Each row was made from one path, in order. Every step used is in the known rows, and no mark comes twice. Write each row's path.
Known rows:
vegol/mepe/vapi/zipo: -7; -5; -86; 2; 4; -1; -14; 10; 18; -2; -8; 1; 4; 2; -11; -9; 17; 1; 1; 22; 18
rupar/pagi/mepe: -13; -1; -80; 6; -4; 0; -7; 6; 9; 11; 1; 5; -11; 8; 9; -8; -1; 0; 0; 5; 4
rupar/zipo/vapi/pagi/mepe: -11; 1; -63; 9; 10; 1; -23; 2; 7; 1; 6; 6; 9; 13; 5; -5; -1; 5; 5; 24; -8
pagi/mepe/vapi/rupar/vegol: -14; -9; -69; 16; -29; -1; -4; 13; 10; 6; 4; 3; -8; 7; -48; -6; 5; 2; 8; 20; 22
mepe/vapi: -10; -9; 16; 2; -2; 0; -5; 10; 12; 3; -6; -2; -10; 6; -11; -9; 3; -3; 6; 19; 17
pagi/rupar/vegol/vapi: -11; -12; 46; 25; -15; -2; -5; 13; 13; 5; 2; -4; -5; 9; 20; -14; 0; 11; -2; 2; 0
pagi/mepe/vapi/zipo: -7; 0; -82; 1; 3; 0; -11; 11; 19; 2; -1; 1; 3; 12; -15; -5; 13; 4; 1; 23; 19
zipo/vapi/rupar/vegol/mepe: -12; 0; -88; 20; -28; 0; 2; 11; 9; 1; 0; 5; -2; -1; -32; -8; 10; 1; 2; 19; -2
rupar/zipo/vapi/pagi: -10; -1; 17; 3; 10; 2; -21; 2; 7; 0; 1; 2; 7; 6; 9; -5; 1; -2; 6; 19; -7
vegol/vapi/rupar/pagi: -10; -11; 18; 23; -16; -3; 4; 10; 9; 11; -2; 0; -8; -2; -11; -10; 2; -4; -4; 12; -4
vegol/mepe/vapi: -10; -11; -67; 9; -1; -1; -10; 10; 11; -1; -6; 1; -8; 3; -12; -11; 6; 1; 6; 21; 15
rupar/vegol/vapi/pagi: -16; -17; 36; 12; -2; -2; 11; 5; 7; 8; 0; -1; 7; -3; 2; -11; -3; 0; 4; 11; -3
rupar/vegol/vapi/pagi/mepe: -16; -15; -44; 17; -1; -2; 8; 5; 7; 8; 5; 3; 9; 4; -3; -10; -4; 6; 3; 16; -3
pagi/mepe/vapi/rupar: -10; -8; -72; 17; -12; -2; -8; 13; 10; 3; 5; 3; -7; 11; -50; -5; 6; 3; 7; 23; 19
vapi/rupar: -9; -7; -10; 10; -10; 0; -3; 12; 9; 3; 2; -1; -5; 4; -42; -5; 7; -4; 6; 0; 9
pagi/mepe/vapi: -11; -6; -65; 8; -2; 0; -8; 11; 13; 3; 0; 2; -8; 13; -16; -8; 3; 3; 5; 23; 16
pagi/rupar: -7; -5; 15; 14; 1; -1; -17; 11; 10; 2; 5; -3; -6; 16; 12; -9; 3; 9; 4; -8; 8
pagi/rupar/vegol/vapi/zipo: -8; -6; 27; 19; -11; -3; -8; 14; 19; 4; 1; -4; 7; 7; 21; -12; 11; 11; -6; 3; 3
vegol/mepe/vapi/rupar: -8; -12; -75; 18; -13; -3; -11; 12; 9; 0; 0; 1; -6; 2; -46; -8; 10; 1; 7; 20; 18
vapi/pagi/mepe: -13; -6; -78; 6; 13; 0; -5; 4; 5; 5; 7; 4; 7; 11; -10; -5; -1; 5; 9; 6; 4
vapi/rupar/pagi: -11; -5; -8; 10; -16; -1; -4; 8; 7; 11; 1; 1; -11; 1; -17; -5; 3; -7; 2; -1; 7

Which path is each row?
-9; 2; -79; 0; -3; -1; -14; 7; 17; 10; -4; 4; -3; 7; 7; -6; 10; 1; -3; 24; 17 -> rupar/pagi/mepe/vapi/zipo
-11; -8; -66; 20; -13; -2; -18; 11; 10; 1; 4; 1; -5; 9; 11; -13; 4; 12; 3; -8; 10 -> pagi/rupar/vegol/mepe
-13; -9; -7; 9; -26; 0; 2; 13; 8; 5; 1; 0; -6; 1; -42; -5; 5; -5; 7; -2; 13 -> vapi/rupar/vegol
-13; -1; -57; 23; -5; -2; -14; 2; 6; 2; 8; 4; 8; 8; 26; -11; 3; 15; 4; 12; -6 -> zipo/vapi/pagi/rupar/vegol/mepe
-13; -10; 22; 13; -3; -2; -13; 5; 5; 7; 9; -1; 4; 9; 16; -8; -2; 9; 9; -10; 9 -> vapi/pagi/rupar/vegol
-6; 3; 29; 17; -3; 1; -35; 10; 13; -2; 3; -2; -5; 17; 28; -9; 3; 10; 1; 10; -4 -> pagi/rupar/zipo/vapi
-9; -14; 48; 27; 13; -4; -10; 6; 8; 5; 8; -4; 9; 11; 22; -13; -3; 13; 3; 6; -5 -> vegol/vapi/pagi/rupar
-8; -10; -61; 17; -14; -2; -32; 13; 11; 1; 5; 3; -7; 11; -45; -5; 4; 2; 8; 22; 20 -> pagi/mepe/vapi/rupar/zipo
-8; 4; -9; 14; -13; 1; 3; 11; 11; 1; 0; 0; -3; 6; -30; -6; 9; -2; 3; 19; -5 -> zipo/vapi/rupar
-11; 1; 5; 4; 10; 2; 3; 2; 7; 3; 1; 1; 7; 6; 4; -5; 2; -1; 5; 20; -8 -> zipo/vapi/pagi
-8; 2; 10; 4; -2; 3; -20; 9; 13; -2; -4; 0; -5; 8; 7; -8; 4; -2; 1; 19; -6 -> rupar/zipo/vapi
-8; -11; 1; 10; -11; 0; -25; 13; 8; 0; 2; -1; -5; 6; -38; -5; 5; -5; 8; -1; 10 -> vapi/rupar/zipo
-8; -5; -66; 15; -13; -4; -26; 12; 17; 1; 0; 0; 3; 7; 9; -12; 15; 12; 1; 10; 23 -> pagi/rupar/vegol/mepe/vapi/zipo
-9; -13; 18; 23; -10; -2; 7; 14; 10; 4; 1; -3; -2; 2; -36; -10; 4; -1; 1; 13; -1 -> vegol/vapi/rupar
-6; -8; 25; 13; 0; -1; -41; 12; 11; 0; 4; -2; -6; 16; 17; -10; 1; 8; 5; -9; 9 -> pagi/rupar/zipo
-8; -14; 50; 15; 8; -4; -44; 5; 7; 2; 7; -2; 1; 15; 16; -7; -2; 9; 11; 9; 17 -> mepe/vapi/pagi/rupar/zipo
-12; 2; -6; 13; -29; 2; 7; 11; 10; 3; 0; 1; -4; 2; -30; -6; 7; -3; 3; 17; -1 -> zipo/vapi/rupar/vegol
-10; 5; -6; 13; -19; 0; 1; 7; 9; 9; -1; 2; -8; 1; -8; -6; 6; -6; -2; 19; -6 -> zipo/vapi/rupar/pagi
-11; -11; -48; 21; -18; -4; -22; 11; 11; 2; 1; 1; -8; 9; 10; -13; 4; 12; 5; 10; 20 -> pagi/rupar/vegol/mepe/vapi
-11; -12; 22; 2; 9; -2; -5; 4; 7; 5; -1; -1; 2; 5; -9; -6; 0; -2; 11; 19; 15 -> mepe/vapi/pagi
-12; 4; -75; 10; 11; 1; 0; 2; 8; 3; 7; 5; 9; 13; 1; -5; 1; 6; 4; 25; -9 -> zipo/vapi/pagi/mepe
-9; -11; 37; 15; 8; -4; -21; 5; 7; 5; 7; -3; 2; 14; 13; -7; -1; 10; 10; 11; 17 -> mepe/vapi/pagi/rupar
-7; -16; -63; 18; -13; -3; -34; 12; 9; -3; -1; 2; -6; 3; -42; -8; 8; -1; 9; 19; 19 -> vegol/mepe/vapi/rupar/zipo
-11; -8; 11; 11; -20; -3; -8; 9; 8; 11; -2; 0; -14; 1; -20; -6; 3; -7; 4; 17; 18 -> mepe/vapi/rupar/pagi
